Each row was made from one path, in order. Every step used is in the known rows, and no mark comes twice. Write each row's path.
Known rows:
giteduv/mosalap/zimubi/lugezem: -18  -32  47  13  -8  8  -1  -8  -18  3  9  2  -19  -14  10  6  -13  -1  6  -1  -15  4  9  40  -29  11  -13  -7  39  -12  -9  -7  3  36  0  4  -38  26  29  -38  -13  21  -26  -14  11  -9
lugezem/tebeb/danoguk/sosezu: 8  -3  0  -2  -20  -17  -22  15  16  12  -5  20  -22  -2  14  -5  15  27  -9  -1  -11  -22  40  -20  -9  7  8  22  5  -1  -14  1  -4  -24  15  -32  6  -5  -10  -16  5  5  -12  14  -1  18
seva/deda/nenagat/suko/tebeb: 8  19  3  -22  -6  0  4  -12  -33  5  -3  -15  8  23  -16  -11  -13  -26  7  1  -24  6  -42  -19  3  -32  10  16  36  1  11  -4  -31  -15  2  -16  32  -4  1  -8  -9  -21  18  15  1  -7
zimubi/mosalap: -4  15  18  12  -2  8  23  7  0  -6  -1  -2  34  -2  3  -8  7  3  -5  11  4  6  8  3  -10  0  -11  4  2  9  -4  -7  2  29  5  7  -18  -1  22  -16  -7  22  -14  1  -9  14
gefad/nikid/lugezem/zimubi/mosalap/giteduv: -14  -1  16  0  18  13  2  21  -15  12  4  -12  29  -9  -8  -23  -2  -6  -56  -1  14  4  9  13  -23  34  41  -36  2  20  7  -12  3  5  -13  26  -17  -16  0  -54  28  -3  -33  2  -53  27
lugezem/tola: 5  -8  -14  -5  -9  11  5  -11  -2  17  -1  15  -2  10  -10  -20  9  0  -4  -10  -13  0  -2  13  -4  -1  -22  18  -13  14  -18  -8  -10  -41  -10  27  -1  10  4  17  13  5  -6  -9  -12  -9
zolip/danoguk/tebeb/suko: 3  5  5  19  -1  -26  1  12  11  -32  30  -10  -11  -10  46  22  22  -16  21  26  -18  -3  19  -19  10  -30  -9  3  5  -3  -6  19  -8  -8  -30  -43  15  7  -5  -20  15  -10  23  27  47  2
nikid/lugezem: -19  -21  -5  10  1  -3  -4  -7  -11  -11  -3  24  2  -4  0  -18  -6  -13  -34  4  -12  -18  -16  -2  -15  26  2  15  -18  2  -10  -3  11  12  -40  36  -8  3  -7  2  16  -5  -8  0  -17  -9
danoguk/zolip: 3  -9  19  -5  -6  -17  -32  -1  7  -17  5  4  -7  3  21  3  1  -2  6  24  0  -7  -5  -17  2  1  -22  3  -5  12  -20  11  -22  7  7  8  -2  26  16  1  -8  -14  -16  7  -6  -2
nenagat/suko/tebeb/danoguk/zolip: 25  16  15  -27  -36  -21  -21  6  13  0  -5  -17  -17  11  18  14  17  -9  10  20  3  11  -15  -30  21  -28  -1  9  17  2  13  22  -31  0  31  -35  19  13  19  -6  -26  -19  4  22  -4  3
zimubi/tatu/nipu: -8  -24  10  18  -19  4  34  -26  16  -16  -28  8  46  -3  -11  -11  -3  -8  -10  20  7  6  -21  18  -11  10  -38  8  -24  -12  -18  -3  7  7  6  -32  -18  22  -15  40  -26  13  -11  -18  -7  6
bigasoz/nipu/tatu/zimubi/lugezem: -14  -22  0  5  -2  1  -5  6  -42  5  -7  33  7  -22  8  0  -6  -20  2  46  8  -7  -16  11  -6  10  12  5  38  1  -6  9  18  39  19  -1  -38  15  46  33  19  -3  24  -28  -13  -13
mosalap/zimubi: 0  -29  6  -2  6  9  0  -3  -7  3  0  21  -7  -1  9  -2  3  -11  11  -3  -8  -6  12  11  3  -7  -8  13  19  -2  -13  -13  -8  17  -3  31  -25  36  16  -25  -11  2  -37  -18  -5  -17
gefad/nikid/lugezem/zimubi: -26  1  -3  17  18  4  4  4  -17  12  -14  27  -13  0  -19  -14  -17  1  -28  3  13  -14  -2  13  -18  50  12  -22  -43  15  0  -8  14  -21  -26  35  0  -21  -1  -23  23  -16  -7  -6  -35  -2
bigasoz/nipu: 3  18  -5  -14  -8  -6  -11  2  -31  -5  -23  26  3  -11  3  9  2  1  6  20  -12  -11  -18  -21  2  1  4  12  -17  0  -17  -16  24  9  -13  31  -25  27  6  1  1  2  5  -3  -11  -14
tebeb/suko: 6  16  -11  12  -6  -8  10  11  7  -14  -13  1  -11  1  20  0  14  -15  28  -17  -16  0  -1  -8  16  -6  -24  10  -3  0  -3  -1  3  -8  -3  -16  -11  5  -18  3  7  12  10  -8  29  -1
deda/seva: -8  1  -7  -12  8  4  -27  -4  6  -8  17  4  3  9  5  -7  -13  16  31  -7  -9  -13  4  14  -9  -11  -16  8  -7  21  17  -11  -3  10  1  29  -1  7  -16  -10  -3  17  0  12  9  -13
deda/nenagat/suko/tebeb: 15  8  -9  -31  -16  -5  -11  -8  -24  3  -1  -10  5  15  -17  0  -7  -14  19  10  -18  14  -26  -10  -11  -39  11  5  14  1  24  2  -27  -15  4  -20  19  5  0  -11  -15  -18  11  7  -3  -16
mosalap/zimubi/tatu/nipu: -5  -52  8  12  -11  10  38  -27  14  -12  -23  12  41  -6  -7  -9  1  -10  -12  15  10  7  -3  30  3  2  -26  13  0  -21  -16  -9  3  20  11  -23  -29  44  -3  24  -36  14  -29  -25  -12  -2
gefad/nikid/lugezem/tebeb/suko: -8  14  -33  14  4  6  20  9  1  -4  -4  16  5  -7  10  -2  10  10  -25  -21  -23  6  10  -16  7  31  27  7  -28  -1  -5  -6  27  -46  -23  7  2  -31  -29  -21  39  11  -5  -14  3  3
giteduv/mosalap/zimubi/tatu/nipu/bigasoz: -20  -66  23  1  -24  16  34  -43  -26  -26  -43  6  3  -22  -11  -9  12  -11  8  7  27  22  -33  42  6  -5  -19  57  -10  -19  -15  -17  1  43  11  -64  -22  40  5  26  -45  25  -29  -15  4  -13
nenagat/suko/tebeb: 10  24  8  -18  -27  5  5  -10  -10  12  -4  -14  -3  -1  -3  2  5  -16  16  7  -9  8  -22  -9  -13  -38  0  0  11  -1  19  9  -8  6  20  0  13  5  -1  -6  -3  -14  0  0  0  -15
deda/nenagat/suko/tebeb/danoguk/zolip: 27  2  1  -41  -24  -29  -31  8  3  -6  -5  -14  -12  27  4  12  7  -5  10  22  -8  16  -16  -30  22  -31  11  11  22  2  17  18  -45  -21  19  -55  23  15  20  -8  -36  -25  15  31  -6  4
bigasoz/nipu/tatu/zimubi: -9  -19  -23  -12  5  -1  -4  -2  -43  3  -21  52  4  -31  12  -5  7  -24  18  32  30  -10  -20  -5  13  -3  15  28  6  3  -8  4  13  26  16  6  -19  21  26  31  -2  -13  19  -23  -20  -23
tatu/nipu: -10  -12  -7  20  -14  9  24  -24  19  -8  -9  6  33  10  12  -2  2  -17  -5  10  6  -4  -24  3  -7  12  -31  22  -30  -3  -7  -11  5  -11  -6  -15  -25  28  -11  12  -24  0  -4  -9  -2  -5
seva/lugezem/tola: 3  -9  2  20  10  11  9  -17  8  18  11  7  -6  18  -6  -30  -15  -7  -10  -23  -17  -4  -3  11  -8  -3  -19  27  -6  14  -24  2  -6  -32  -21  47  7  3  -10  12  18  -1  -9  -14  -8  -5
giteduv/mosalap/zimubi: -10  -30  32  -2  -3  8  1  -15  -17  -3  -1  20  -21  -20  16  2  0  -2  21  -17  2  1  8  27  -10  -1  -14  17  11  -11  -13  -16  -2  25  -3  13  -18  36  6  -43  -33  17  -40  -7  7  -16
tatu/zimubi/lugezem/tebeb/suko/nenagat/deda: 14  15  -24  1  -11  0  12  9  7  7  11  -4  -5  -10  -4  45  14  20  -7  -10  -5  10  -1  -14  17  13  8  -37  23  -29  3  -4  29  -22  13  -24  -3  -21  8  32  18  -11  27  -15  16  -6
gefad/nikid: -19  34  9  -2  0  0  6  -6  -13  -3  -5  22  13  13  3  12  -5  0  8  7  1  -1  -13  -11  -21  28  -6  -10  -17  25  -14  -9  -7  -32  -9  32  -17  -7  4  -57  5  -6  -26  -17  -14  -7
suko/nenagat/deda/seva/lugezem: -6  19  5  3  16  -6  -8  -17  14  -11  28  -13  -14  17  -7  13  -31  24  12  -30  -2  -12  -14  -5  -3  -1  -8  -16  4  5  6  -5  12  10  -17  55  24  -13  -28  -1  -10  -13  14  9  6  -15
suko/nenagat: 6  13  -1  -17  -11  -16  1  -9  -9  -10  0  19  -17  10  0  14  0  5  19  -2  4  -8  1  -16  -7  17  -24  -17  -16  -1  -7  -2  3  -7  1  -3  -13  4  -17  12  -2  -18  -17  -23  -2  -15
seva/deda/nenagat/suko/tebeb/danoguk/sosezu: 10  11  16  -23  -24  -30  -7  9  -13  4  -5  -8  -16  24  3  -13  0  -10  1  3  -14  -14  -14  -36  7  -15  15  27  62  -2  7  0  -42  -15  12  -62  41  -6  -2  -21  -18  -26  25  42  5  15
deda/seva/lugezem/nikid: -3  16  -4  12  15  11  -15  -6  9  -1  21  3  -16  24  19  -29  -40  31  10  -35  -11  -16  -4  11  -12  -1  -17  28  -17  15  3  2  14  -36  -11  46  20  -16  -9  7  12  16  0  17  2  -9
zolip/danoguk: -4  -3  16  14  -15  -13  6  -9  0  -18  29  10  -9  7  14  9  16  -6  12  25  -10  -1  -8  -19  -13  -6  -19  2  -15  7  -16  9  3  -10  -13  0  -1  12  39  4  5  -11  -17  6  26  -14
tebeb/lugezem/zimubi/mosalap: -7  8  8  30  12  16  21  15  24  20  -14  -7  16  -11  -22  -3  15  1  -14  7  35  0  34  13  0  19  5  -22  -38  -7  8  11  5  18  5  2  -1  -22  28  9  -5  25  0  -2  14  26
deda/nenagat/suko: 14  0  -7  -16  -21  -2  -21  -2  -38  0  -10  10  4  32  -19  -5  -13  -23  8  -5  -25  4  -21  2  4  -23  24  13  -3  13  15  -3  -26  -9  -19  -1  10  20  17  -2  -27  5  1  0  -4  -11
deda/nenagat: 3  -14  -14  -15  9  -9  -20  -3  -20  -9  -4  20  8  24  -14  -7  -15  -3  13  6  -24  -1  -12  -1  -10  -4  -6  11  -9  10  -8  -11  -24  -27  -25  -5  -6  11  2  -8  -13  -7  0  5  -5  -7

Write each row's path:
-4  2  -1  -1  19  -6  -2  -6  -32  -10  -5  11  14  32  -7  -18  -21  -17  0  -3  -32  -10  -29  -15  6  8  -8  29  20  10  -25  -23  -32  -27  -29  7  9  0  3  -9  -3  -8  11  15  2  2
seva/deda/nenagat
2  -23  4  -14  9  11  -6  11  -16  4  6  1  42  -24  19  -25  18  -33  -19  15  25  8  3  13  -5  -10  29  4  46  18  2  2  -16  38  28  -9  -24  12  19  -8  10  2  -20  -14  -31  14
nipu/tatu/zimubi/mosalap/giteduv
-16  -12  6  30  15  12  25  16  -4  6  -9  2  10  -15  -15  -29  -6  7  -36  8  17  -5  16  24  -7  24  7  -14  -26  4  9  -3  21  35  -14  12  -6  -21  20  4  8  11  1  10  -30  20
nikid/lugezem/zimubi/mosalap
-1  23  -10  -31  -1  -7  -15  -11  -1  -11  17  -4  -7  15  -15  26  -4  34  22  -17  3  -6  -16  -4  3  0  -11  -27  -4  5  17  -16  9  1  -5  35  19  -10  -13  4  -14  -4  17  16  4  -18
suko/nenagat/deda/seva
3  -36  22  -5  2  3  10  -9  -9  -7  -22  21  6  -18  -14  -8  -2  -4  5  10  -5  4  11  27  -3  -11  -15  -2  22  -10  -25  -1  -5  34  14  13  -18  27  13  10  -14  17  -38  -24  -14  -7
mosalap/zimubi/tatu
-9  -12  -8  -4  6  7  26  10  -34  -3  -16  31  34  -34  8  -10  17  -13  0  37  38  6  -4  2  15  -5  22  18  19  6  1  0  16  50  25  -8  -22  8  47  21  -10  7  11  -13  -24  0
bigasoz/nipu/tatu/zimubi/mosalap
3  7  23  8  29  16  -17  16  14  18  20  -52  18  -1  -12  -16  -20  13  -28  -25  7  4  9  24  -7  -16  27  -35  19  17  18  -9  5  29  -1  50  11  -12  -5  -25  8  12  0  26  -22  27
nenagat/deda/seva/lugezem/zimubi/mosalap/giteduv
11  23  -3  -18  -12  -9  2  5  18  6  -12  -4  -11  3  6  10  20  -1  16  9  -7  7  -9  -18  -1  -14  -22  15  11  -4  5  1  -8  -18  16  -29  -6  -7  -6  -22  -6  -10  12  10  5  -3
suko/tebeb/danoguk
-9  -3  7  29  38  9  -17  0  19  16  12  -7  -28  10  -8  -22  -47  11  22  -22  5  -18  20  29  -9  -5  -11  -10  -29  17  17  2  11  10  -2  43  12  -9  -24  5  8  2  8  6  3  -3
deda/seva/lugezem/zimubi
14  1  14  -10  -17  -25  -25  11  17  -11  -8  6  -15  13  24  10  15  -1  4  16  0  -3  -1  -24  20  3  -17  15  0  7  -15  11  -26  -3  10  -19  -4  20  18  -7  -23  -5  -3  16  -2  9
tebeb/danoguk/zolip
8  -2  -20  -6  4  4  -12  0  6  32  -16  -9  -13  7  -42  6  1  -14  4  7  17  7  8  4  -1  -10  25  -22  -34  -15  29  23  -18  -25  4  -21  29  -14  2  21  -12  -11  23  4  23  0
deda/nenagat/suko/tebeb/lugezem/zimubi
-17  6  -21  5  8  16  5  -8  -14  5  4  34  18  -8  -7  -5  -3  20  -45  -2  -15  -2  4  -8  -23  42  34  5  -37  7  -15  -11  22  -42  -29  46  0  -29  -12  -38  38  1  -31  -14  -30  -1
gefad/nikid/lugezem/tebeb
6  1  8  -11  15  14  -4  18  25  26  2  -43  27  -21  -14  -7  23  -10  -28  8  25  13  28  3  -17  -5  23  -37  4  -8  13  12  -9  10  22  -8  -5  -10  -12  -16  17  0  -15  7  -3  27
suko/tebeb/lugezem/zimubi/mosalap/giteduv
-16  -30  -13  8  -19  12  22  -28  -17  -16  -29  2  10  9  -1  -4  17  -21  4  15  17  5  -42  8  10  -2  -16  64  -32  3  -6  -16  -4  4  -6  -41  -24  31  2  26  -14  -1  -3  -10  6  -13
tatu/nipu/bigasoz
21  18  -4  -18  0  -17  -29  1  36  -3  23  -15  -25  18  7  28  -4  45  -8  -17  -3  2  12  -29  29  0  13  -8  -4  -1  2  8  0  -22  10  7  34  -17  -12  8  -16  -9  8  26  4  7
suko/nenagat/deda/seva/lugezem/tebeb/danoguk/zolip
21  24  -33  -11  -10  -10  11  5  7  -7  -2  6  -25  -2  7  17  17  19  23  -27  -14  5  28  -25  16  10  -9  -12  -20  -15  -2  -1  20  -35  11  -30  -1  -15  -39  26  19  1  -6  -27  23  -4
lugezem/tebeb/suko/nenagat
-10  -3  -3  21  23  2  -24  8  22  23  -6  5  -9  -21  -4  15  3  -11  -9  21  25  -21  42  14  -9  7  7  -17  -43  -10  -3  24  -13  -2  -24  2  19  -6  -10  -8  6  -1  20  12  21  10
danoguk/tebeb/lugezem/zimubi
12  35  -15  -8  -18  -17  16  4  4  -15  -10  -9  -22  7  -4  35  21  6  17  -22  -3  5  -21  -26  23  6  -13  -30  0  -14  -4  -7  13  -15  -13  -2  12  -12  -10  16  -8  -10  23  -3  15  -8
tebeb/suko/nenagat/deda
-6  9  -9  -8  2  0  2  -13  33  6  0  -4  11  -15  -9  17  26  -11  4  15  11  0  2  -24  -18  0  -10  -1  -20  -21  -3  22  -11  -13  4  5  6  -8  -14  3  6  -9  1  -2  36  -8
suko/tebeb/lugezem
-2  -18  11  3  14  15  -8  21  -7  12  1  -18  21  -15  -7  -34  -1  -10  -54  0  8  -2  13  18  -16  15  32  -22  3  8  6  -7  7  29  -12  20  -16  -3  -3  -17  25  5  -24  9  -40  27
nikid/lugezem/zimubi/mosalap/giteduv
-8  -12  29  7  -16  18  2  -2  -19  10  6  12  -32  -2  20  -12  -19  25  0  -17  -12  2  4  39  -24  17  -19  7  21  -11  -10  -8  14  -20  0  7  -19  7  41  -20  -2  31  -25  -2  0  -9
giteduv/mosalap/zimubi/lugezem/nikid
15  22  8  -3  23  1  1  23  22  2  22  -61  -1  4  -7  -2  -8  17  -9  -43  12  11  18  9  17  -9  27  -52  25  3  28  -7  14  19  6  6  14  -20  -31  -8  8  3  11  17  -3  26
tebeb/suko/nenagat/deda/seva/lugezem/zimubi/mosalap/giteduv
10  -27  -7  -1  -10  -7  -25  12  4  13  6  17  -12  -10  26  5  14  2  -10  33  8  6  20  -5  19  5  16  17  21  1  -6  26  -13  -1  40  -43  -6  -3  45  26  5  1  5  -9  -9  10
nipu/tatu/zimubi/lugezem/tebeb/danoguk/zolip
2  11  -45  -19  3  -3  -5  -1  7  -13  21  -7  -11  -3  -13  17  7  44  -10  -36  -11  -4  0  -10  19  10  21  -15  -12  -11  23  -13  34  -16  -20  22  34  -33  -38  22  13  4  27  18  10  -10
nikid/lugezem/tebeb/suko/nenagat/deda/seva
-4  9  15  24  13  18  20  17  4  14  -12  -6  8  -6  -13  -15  -3  8  -3  8  19  3  24  24  -3  5  -9  -17  -21  10  7  -7  10  23  16  0  -11  -12  28  -3  -1  19  -2  2  -19  19
lugezem/zimubi/mosalap
-1  28  10  23  35  -4  17  22  26  -4  22  -46  -6  -5  -1  13  -20  29  5  -16  24  0  37  16  19  -15  11  -45  8  -1  31  5  15  30  -9  -6  38  -38  -20  -12  -5  3  47  34  8  25
danoguk/tebeb/suko/nenagat/deda/seva/lugezem/zimubi/mosalap
8  -18  10  -13  7  11  -10  16  -5  6  15  -7  56  -17  18  -10  11  -22  -28  11  14  4  8  5  -7  -10  24  -4  44  7  3  -9  -11  22  25  -2  -32  22  6  -21  8  -4  -30  2  -27  15
tatu/zimubi/mosalap/giteduv
2  17  -5  -11  -4  2  9  -13  -4  13  -6  -15  16  14  -23  5  10  -35  -8  -2  -2  3  -27  -32  8  -9  26  14  12  -19  7  16  -35  -19  -10  -10  40  -13  -3  6  -10  -11  17  12  38  0
seva/deda/nenagat/suko/tebeb/lugezem
17  39  -18  8  1  -7  19  -4  19  -4  3  -15  -25  4  -6  29  2  20  -1  -41  -16  8  -3  -29  21  5  3  -23  -9  -22  -12  -2  30  -26  -16  12  24  -28  -28  16  10  -8  17  -12  20  -3
seva/lugezem/tebeb/suko/nenagat/deda
1  27  -5  6  14  -13  3  -6  23  -19  23  -27  -19  19  2  15  -18  19  23  -43  -10  -6  -12  -11  17  -6  -9  -18  7  -3  14  -2  17  3  -15  31  28  -19  -39  8  -3  -4  28  9  28  -10
tebeb/suko/nenagat/deda/seva/lugezem
-13  -40  3  6  -25  10  27  -34  -17  -25  -48  2  19  -3  -22  -11  10  -17  1  24  18  14  -44  20  8  -7  -24  51  -28  -5  -16  -8  -1  23  9  -55  -20  26  2  52  -16  13  -9  -18  1  -6
zimubi/tatu/nipu/bigasoz
2  18  -9  20  27  -6  1  6  25  3  9  -26  -44  16  -13  7  -29  23  30  -44  8  -8  10  10  22  0  -11  -37  -17  -2  24  0  24  -4  -4  20  30  -27  -33  25  1  -8  38  10  20  -2
tebeb/suko/nenagat/deda/seva/lugezem/zimubi
-18  -29  6  19  1  6  -1  1  -23  10  6  24  4  -16  10  -8  -6  -27  5  33  9  -5  -6  23  -17  10  -7  4  38  7  -2  15  -3  30  20  -8  -28  4  43  23  16  -3  15  -33  -8  -11
nipu/tatu/zimubi/lugezem
1  -12  -32  22  1  13  10  15  -3  11  0  11  -7  -22  21  -2  13  -8  8  0  -12  12  24  12  13  0  9  9  24  -8  2  15  18  -4  29  -41  -15  -16  8  34  38  19  18  -35  22  1
nipu/tatu/zimubi/lugezem/tebeb/suko
7  -2  11  5  12  14  -8  21  15  22  -2  -28  28  -12  -12  -10  21  -16  -32  -3  21  4  32  10  -9  9  28  -29  -7  -1  4  7  -8  15  8  9  -13  -2  1  -12  12  17  -26  0  -3  32
tebeb/lugezem/zimubi/mosalap/giteduv
15  6  12  -27  -14  -25  -20  5  27  -9  -2  -12  -14  4  22  15  20  3  11  27  2  7  -6  -32  10  -15  -24  8  12  2  -5  18  -29  -13  28  -35  4  9  8  -11  -15  -25  4  24  0  4
suko/tebeb/danoguk/zolip
-2  27  0  4  24  -19  -12  -1  24  -22  36  -30  -14  5  16  25  -24  18  16  -24  -7  -13  6  -8  13  -21  1  -16  16  -1  12  6  4  13  -35  23  39  -18  -51  -16  -2  -13  43  27  23  -5
danoguk/tebeb/suko/nenagat/deda/seva/lugezem
0  5  0  16  -6  19  -8  2  0  21  10  6  3  -6  -2  4  -8  20  -16  9  -38  2  23  10  -26  11  -1  -5  -3  -2  -15  -2  17  -14  4  16  -22  -13  11  1  37  20  -11  -22  1  2
zimubi/lugezem/tebeb
13  20  -31  -3  14  -5  3  -1  23  -12  25  -12  -27  9  9  9  -11  31  28  -46  -15  -2  35  -15  16  0  -4  -8  -11  -9  16  4  26  -23  6  -7  15  -24  -65  25  19  2  0  -14  31  -8
deda/seva/lugezem/tebeb/suko/nenagat
